What can hang from each mark
Q234: Q511
Q69: Q930
Q810: Q930
Q511: Q69 Q886
Q12: Q930
Q886: Q511
Q930: Q12 Q69 Q234 Q337 Q810

Each row was made from one small tree. The marks that hang from a mark follow it in brackets, in the order of their numbers. Every link used is in the known rows. Write each row's tree.
Known rows
Q69[Q930]: [-4.119 -2.797  1.200 -4.549  3.235 -1.758 -1.814 -1.230  1.544  3.869
  0.794 -0.722  2.250  0.697  4.242  0.796 -0.193 -0.964  1.657  0.584
  2.464]
Q12[Q930]: [-0.914 -1.247 -1.403 -1.190  4.673 -1.758 -2.452  0.787  2.875  1.299
 -0.956  2.887 -0.021  0.397 -0.162  1.332  0.709 -1.559  0.743  1.206
  2.674]
Q69[Q930[Q234[Q511] Q337]]: [-1.967 -2.064 -2.454 -1.139 -2.944 -1.795 -0.728 -4.661 -3.329  1.881
 -0.900  1.390  1.529 -1.982  3.691 -1.048 -2.163  0.236  1.620  1.967
 -0.366]
Q234[Q511[Q69[Q930[Q12 Q810]]]]: [-2.014 -1.917 -6.166 -5.366  4.760  0.002 -0.358  0.238 -0.437  3.331
  0.890 -1.041  1.193  2.031  4.126 -0.867 -0.180  0.380  1.806 -0.028
  2.339]
Q511[Q69 Q886]: [-3.531 -2.780 -4.438 -3.877  3.609  0.837 -1.568  0.290  0.546  6.556
 -2.859  1.033  2.850  2.317  7.262  2.562  1.742  0.137  0.879  0.718
  4.867]
Q12[Q930[Q234[Q511] Q337]]: [ 1.231 -0.496 -5.196  2.206 -1.404 -1.716 -1.354 -2.684 -1.900 -0.735
 -2.735  5.165 -0.674 -2.276 -0.770 -0.446 -1.444 -0.317  0.770  2.678
 -0.099]
Q234[Q511]: [-1.931 -1.781 -2.200 -2.834  2.819 -0.726 -0.522 -0.947  0.998  4.271
 -4.110 -0.515  1.753  0.306  3.827  1.523  0.122  0.932  1.913  0.289
  1.915]
Q886[Q511[Q69[Q930[Q12]]]]: [-2.741 -2.882 -0.777 -5.785  3.504 -0.525 -1.474 -0.395  0.305  5.619
  1.038 -0.952  1.472  1.402  6.665  0.892  1.441 -1.736  1.301 -2.149
  4.499]
Q69[Q930[Q810]]: [-3.713 -2.581  1.467 -4.776  4.306 -0.762 -1.345 -0.447  0.868  1.227
  1.474 -1.896  1.609  1.190  3.667  0.707  2.065 -1.416  1.500 -0.436
  1.858]
Q810[Q930]: [-2.837 -2.513 -0.384 -3.781  3.815 -0.239 -2.480  1.643  2.513  2.768
 -2.840  4.894 -0.806  0.691  2.997  0.685  0.062 -0.137  1.107  1.492
  2.877]
Q69[Q930[Q12]]: [-2.758 -2.433  0.797 -4.063  5.706 -1.547 -1.762  0.711  1.161  2.248
  2.136  0.491  0.907  2.128  2.387  0.311 -0.495 -1.060  1.166 -0.547
  2.333]
Q886[Q511[Q69[Q930[Q12 Q234]]]]: [-2.041 -2.067 -1.729 -4.950  1.442 -0.218 -0.969 -0.404 -1.032  5.724
  0.285  1.012  0.851 -0.195  5.573  0.552  0.883 -1.349  1.549 -1.181
  2.650]
Q12[Q930[Q69 Q234 Q337 Q810]]: [ 1.918 -0.260 -4.596  2.918  2.371  0.452 -2.157 -0.126 -1.992 -1.841
 -0.486  2.909 -0.449 -0.040 -4.235  0.156  0.470 -1.561 -1.758  1.525
  0.495]
Q810[Q930[Q69 Q234 Q337]]: [-0.328 -1.742 -3.663  0.584  0.477  0.857 -2.759 -0.094 -1.726  2.397
 -2.926  5.957 -0.690 -0.243 -0.625 -0.464 -2.305  0.269 -1.296  2.780
  1.325]
Q810[Q930[Q12 Q69 Q337]]: [ 0.021 -2.298 -2.888  0.209  5.399  0.841 -3.136  1.811 -0.434  0.727
 -0.573  4.812 -1.216  3.167 -1.369 -0.546 -2.036 -0.393 -2.009  0.499
  3.510]
Q886[Q511[Q69[Q930]]]: [-3.871 -3.163 -0.310 -6.178  1.658 -0.763 -1.599 -1.931  0.703  7.001
 -0.042 -1.895  2.618  0.218  8.177  1.243  1.569 -1.752  1.745 -1.308
  4.645]
Q234[Q511[Q886]]: [-2.745 -2.005 -4.421 -3.671  2.308  0.130 -0.155 -1.663 -0.180  4.582
 -4.687 -0.599  2.431  0.026  5.882  1.867  0.426  0.781  1.942  0.218
  2.460]
Q930[Q337 Q810]: [-0.965 -2.779  2.708  1.038  2.901  0.100 -1.468 -1.112 -1.255 -2.039
 -1.524  0.019  1.005  2.529  2.749  2.129  4.070 -1.152 -0.323 -1.083
  2.485]
Q69[Q930[Q12 Q234[Q511] Q810]]: [-0.956 -0.919 -3.628 -3.871  2.953 -0.072  0.341  0.200 -2.154  0.175
  0.812  0.893 -0.410 -0.454  0.956 -1.156 -0.140  0.040  1.921  0.032
 -1.261]
Q69[Q930[Q234[Q511] Q810]]: [-2.386 -1.330 -3.155 -4.365  0.571 -0.403  0.226 -1.706 -1.711  1.775
 -0.511 -0.347  0.916 -1.798  3.026 -0.650  0.182  0.106  2.385  1.141
 -1.096]

Which tree is each row?
[-0.460 -1.949  0.434 -0.218  1.740 -0.418 -1.007 -0.796 -3.479 -2.836
  2.265  2.468 -0.432  0.988  0.705 -0.649  1.088 -1.251  0.203 -0.297
 -0.210]
Q69[Q930[Q12 Q234 Q337 Q810]]
[-2.263 -2.369  0.792 -0.642 -1.656 -1.741 -1.670 -3.400 -2.442  1.295
  0.240  2.386  1.436 -0.863  3.183 -0.106 -0.887 -0.660  0.944  1.697
  0.434]
Q69[Q930[Q234 Q337]]
[-3.215 -3.583  0.240 -3.720 -0.227 -0.958 -1.917 -3.823 -1.176  4.979
  0.224 -1.391  2.603  0.507  8.343  0.876  1.511 -1.834  0.964 -1.313
  4.912]
Q886[Q511[Q69[Q930[Q337]]]]
[-4.983 -3.152 -4.768 -6.055  2.658 -0.037 -1.770 -1.326  0.208  6.808
  0.323 -0.124  3.378  1.601  8.281  0.849  0.002 -0.486  1.527  1.176
  4.594]
Q511[Q69[Q930] Q886]
[-4.702 -3.046 -4.645 -6.268  3.619  0.848 -1.311 -0.573 -0.357  4.444
  0.995 -1.142  2.867  1.937  7.791  0.707  1.968 -0.879  1.397  0.465
  4.123]
Q511[Q69[Q930[Q810]] Q886]
[-2.978 -3.359 -4.623 -2.941  2.727 -0.116 -1.928 -1.653 -2.223  3.112
  1.841  1.575  2.306  2.989  6.510 -0.062 -0.420 -0.802  0.111  0.226
  4.672]
Q511[Q69[Q930[Q12 Q337]] Q886]
[ 1.737 -1.061 -2.640  3.173  3.203  0.824 -1.685  0.736 -3.236  1.426
 -1.207  3.124  0.291  2.166 -2.902  0.891 -1.111  0.065 -2.260  0.156
  0.940]
Q930[Q12 Q69 Q234 Q337]
[ 0.679 -2.019 -1.222  2.217  6.043  0.507 -2.347  0.836 -1.212  1.413
 -0.282  0.491  1.205  4.243 -1.624  1.324 -0.518 -0.558 -2.553 -1.130
  3.363]
Q930[Q12 Q69 Q337]
[ 0.621 -0.240 -9.092 -1.453  4.031  1.922  0.030  1.223 -2.566  5.043
 -3.433  1.373  0.857  0.246 -0.662  0.561 -2.251  1.302 -0.361  0.446
  0.229]
Q930[Q12 Q69 Q234[Q511[Q886]]]
[-2.958 -2.087 -6.508 -4.815  2.444  0.490 -1.115  0.333 -1.733  5.333
  0.728  3.133  1.482  1.089  5.336 -0.022 -0.755 -0.113  1.256  1.370
  2.420]
Q511[Q69[Q930[Q12 Q234]] Q886]
[ 2.324 -0.858 -2.469  3.096  4.319  1.978 -1.167  1.582 -3.865 -1.516
 -0.480  1.905 -0.364  2.703 -3.558  0.861  1.350 -0.476 -2.532 -0.806
  0.359]
Q930[Q12 Q69 Q234 Q337 Q810]
[-3.861 -2.886 -5.290 -5.623  4.785  0.192 -1.632  0.329 -0.164  5.390
  1.625  1.043  2.206  2.738  6.493  0.382 -0.315 -0.557  1.044  0.356
  4.492]
Q511[Q69[Q930[Q12]] Q886]
[-3.304 -2.073 -3.425 -4.297  0.914 -0.708 -1.564 -0.570 -0.187  6.431
  0.118  2.156  1.958  0.183  4.737  0.147 -0.766  0.086  1.689  2.457
  1.892]
Q511[Q69[Q930[Q234]]]
[ 0.927 -1.335 -4.349  1.093  2.878  1.131 -2.515  1.870 -2.175  0.837
 -1.615  7.234 -2.008  1.276 -2.468 -0.946 -2.563  0.171 -1.836  1.699
  1.238]
Q810[Q930[Q12 Q69 Q234 Q337]]
[ 1.255 -0.721 -1.708  2.602  0.922 -0.721 -1.712 -0.737 -1.747 -3.930
 -0.880  4.909 -1.339 -0.674 -1.832  0.374  2.201 -1.734 -0.228  1.445
  0.066]
Q12[Q930[Q234 Q337 Q810]]
[-2.280 -2.292  0.859 -4.210  6.746 -0.452 -1.206  1.418  0.491 -0.403
  2.900 -0.691  0.416  2.564  1.818  0.227  1.816 -1.431  0.933 -1.467
  1.726]
Q69[Q930[Q12 Q810]]
[-1.334 -1.289 -0.324 -3.317  4.083 -0.094 -0.582  1.383 -1.290 -0.422
  2.008  1.767 -0.458  0.715  0.562 -0.163  1.225 -0.977  1.192 -0.235
 -0.472]
Q69[Q930[Q12 Q234 Q810]]
[ 0.578 -2.441  2.186  1.578  5.615  0.401 -1.264  1.026 -1.735 -3.894
  0.018  1.451 -0.413  4.040  0.495  1.624  3.879 -1.174 -0.941 -2.331
  2.328]
Q930[Q12 Q337 Q810]
[-2.887 -2.273 -7.679 -4.401  2.295  0.669 -0.438 -1.224 -0.354  6.954
 -4.244 -0.015  2.863  0.962  7.469  1.430  0.148  1.228  1.797  1.016
  3.791]
Q234[Q511[Q69 Q886]]
[-0.879 -1.765 -3.752 -2.897  7.752  1.123 -2.812  4.071  1.888  3.266
 -1.014  4.134 -1.267  2.909 -1.468 -0.107 -1.914 -0.136 -0.976  0.561
  3.182]
Q810[Q930[Q12 Q69]]
[ 1.155 -0.685 -7.779  1.646 -1.511 -1.278 -1.484 -2.355 -2.058  1.210
 -2.410  5.533 -0.357 -1.563  0.518 -0.750 -1.697  0.155  0.674  3.319
  0.828]
Q12[Q930[Q234[Q511[Q69]] Q337]]
[ 0.825  0.160 -5.661 -1.021  2.002 -0.433 -0.344  0.234 -0.349 -0.895
 -2.371  3.301 -1.340 -2.124 -1.566 -0.026  0.860 -0.522  1.564  1.829
 -0.954]
Q12[Q930[Q234[Q511] Q810]]
[ 0.108 -0.897 -4.933 -1.911  5.068  1.478 -2.170  4.074  0.143  3.274
 -1.895  6.614 -2.154  0.897 -2.694 -0.499 -2.416  0.414 -0.828  1.720
  0.863]
Q810[Q930[Q12 Q69 Q234]]
[-3.533 -1.633 -5.054 -4.902 -0.905 -0.764 -0.160 -3.035 -1.939  4.653
 -1.843  0.774  1.960 -2.482  5.088 -0.366 -1.803  0.530  2.661  1.872
 -0.239]
Q69[Q930[Q234[Q511[Q886]]]]
[-3.415 -3.411 -1.685 -2.480  1.117 -1.296 -2.456 -2.551 -0.684  4.177
  1.313  0.674  2.790  2.119  6.129  0.163 -0.351 -0.490  0.575  1.340
  4.242]
Q511[Q69[Q930[Q337]]]
[ 0.812 -0.934 -1.871  2.772 -0.268 -1.703 -2.258 -1.516 -1.072 -1.254
 -1.615  5.983 -0.850 -1.168 -1.287  0.481 -0.090 -1.259 -0.020  2.382
  0.602]
Q12[Q930[Q234 Q337]]
